Each row was made from one path, in order. Every step used is in the known rows, and no mark comes twice. Write each row's path.
Known rows
beso tebu rumisim: [  2  -6   5   2  -7   1  -6 -11 -10  -5  12  -1  -6  24  -6  -8   2  -2
  -4]
fedo timuk: [-19   0   8  -4   3  -3   2  14  -2  -4 -13   3   7  -8 -15 -12  -5  19
  14]
tebu rumisim pifa: [-13  16  -1  -1   5  -9   8  -7  -8 -11 -13  -5  -4  -1   3  -5   4  -4
  -6]
pifa beso tebu: [ -2  -9   5   3  -3   3 -17  -7 -10  16  24   4  -1  12  -9   8   3 -18
  18]
tebu fedo timuk: [ -9   6  -1  -4  -2   4  -2  10  16 -13 -15   4   4  -3  -5 -10  -2  13
   5]
timuk rumisim tebu beso: [ 17 -27  21   0  12  14   7  -9  17   3   3  -1  -9  -7   4   4   0  -2
 -11]
pifa beso tebu fedo timuk rumisim: [16 19  8 -3 -5 -2  1  5  3  3  9  3  0  9 -5 -2 -8  4 -6]
pifa beso tebu fedo timuk: [  2  10  -5   0  -7   9 -10   9  10  -5   0   6   3   5  -4  -4   0   3
   9]
rumisim tebu fedo: [  4 -14 -11   2   2  19  -8  -5  30  -9   5  -4   0  -1   4   6   4  -4
  -7]
beso tebu fedo timuk rumisim: [ 14  18   7  -4  -4   6   3   8   3  -2   9   2   1  12 -13  -2 -10   9
 -12]
tebu rumisim: [ -7 -11  10  -2  -1 -12   0 -13  -1  -8  -7  -1  -7  11   2 -15   3   3
  -1]
lener rumisim pifa beso tebu fedo timuk: [-2 15 -7 -1 -7  2 -3  9 -2 -3 -7  4  3  2  7 -1 -2  1  9]
beso tebu fedo timuk rumisim lener: [ 15  28  -4   1  -4  13   5  18  -1  -2  -5   2  11  -9 -16   5  -9  13
 -20]
lener rumisim tebu: [-10 -40   3   0   5   4   2  -4  -4   9   2  -6   3  -5   5   4  -1   7
  10]
fedo tebu rumisim timuk: [  0 -20 -17   1   2 -11   4  10   3   0 -19  -1   3  -6   9 -14  -4  13
  -5]
rumisim pifa beso tebu: [ -5  10  -1   4   0   3 -11  -4 -13  12  20   1   0   6  -7  13   5 -21
  12]
fedo tebu rumisim lener: [  2  -7 -15   2  -4   3   9   4   0  -9 -16  -2   2 -16   5  -3   3  17
 -11]
lener rumisim: [-21 -35  16  -5   0 -17   0 -12 -15  12  -6   1  -2   4   9  -3  -3   4
  20]
lener rumisim pifa: [-24  -4   4  -3   6 -14   8  -6 -18   6 -11  -3   0  -7   9   5  -1  -4
  10]
pifa rumisim: [-11  -6   9  -4   0 -26  -4   3 -13  -1  11   6  -6  12   5   7   3 -15
  16]

Write each row's path
[-10   4 -14  -1   2  -6  14  -4  -3 -13  -8  -6  -4  -6  12  -1   5   5
  -7]
fedo tebu rumisim pifa
[  4  -3  -8   4   0  -4  -7   8  -7   4  -8   0   4  11  -6 -11  -5  -1
  -6]
beso tebu rumisim timuk
[ 14  20  -6   2  -5   7  -9  -9  10   2  19   1  -4  13   5  13   3 -22
  -8]
timuk rumisim pifa beso tebu fedo
[-16   9   5  -1   8 -14  -2  -7  -4   9  -5   0  -1 -14   6   5   7 -16
  17]
rumisim pifa beso
[  4  13 -11   3  -5  11 -15  -8  12  -1  15   2  -3  10   6  12   7 -24
   1]
rumisim pifa beso tebu fedo
[ -2   0 -10  -1   1  16   0  15  20 -14 -10   0   6  -8  -4  -6  -2  16
  -1]
rumisim tebu fedo timuk
[  7 -13   7   0   8   8   6   1   4   6  14  -8   3  -4 -11   7  -5   6
 -10]
timuk rumisim tebu
[  2 -45   6  -2   6   9   6  -9  18  -1  -2   5 -11 -10  15   1   6   3
   7]
fedo tebu beso
[ -2   5  -2   2  -1  -1   3   0  -4  -8 -21  -1   3 -10  -3  -7   2  10
 -11]
tebu rumisim lener
[ 19  30  -2   2  -5   6   3  16  -1   2  -5   3   9 -11  -9   5  -6   7
 -14]
pifa beso tebu fedo timuk rumisim lener
[ 15  -5  -5   0   2  15  -1  -5  27  -6  10  -5  -1   3   3   7  -1  -2
 -18]
timuk rumisim tebu fedo
[ -7  -1   2   3  -3  -3  -9  -7 -21  17  17   2  -1   9   2  12   3 -19
  17]
lener rumisim pifa beso tebu
[ 10  25  -2  -1   0   5   9  16   4  -4 -17   2  10 -17 -10   0  -8  18
 -19]
tebu fedo timuk rumisim lener
[  9  11  -4   5  -6   2  -5   0 -10   0  -5   1   2  -3  -2  -1   4  -1
  -7]
pifa beso tebu rumisim lener
[  3  24   3   2  -1   1  -2   6 -17  12  17   1   2   5 -10   8  -2 -10
   5]
fedo timuk rumisim pifa beso tebu
[  6  -4   6   2  -7  -6  -9 -14  -9   1  11   1  -8  21   2  -8   5 -10
   5]
pifa beso tebu rumisim
[ -6   2  -6   0   1 -17   6  -9  -2   0  -7  -2  -7 -10  21  -1   9  -8
   9]
fedo tebu rumisim pifa beso
[ -3  16  11  -2   8 -19   4  -7  -6  12   0  -1  -3 -10   5   6   2 -14
   7]
timuk rumisim pifa beso
[  7  -4   5  -1   7   9  11  13   3   1   5  -7   7  -9 -15   1  -8  18
  -9]
fedo timuk rumisim tebu
[ -3 -27  -7  -2  -5  -6   8  -9   3 -10  -2  -3  -8   5  13 -11   4  14
  -1]
fedo tebu rumisim
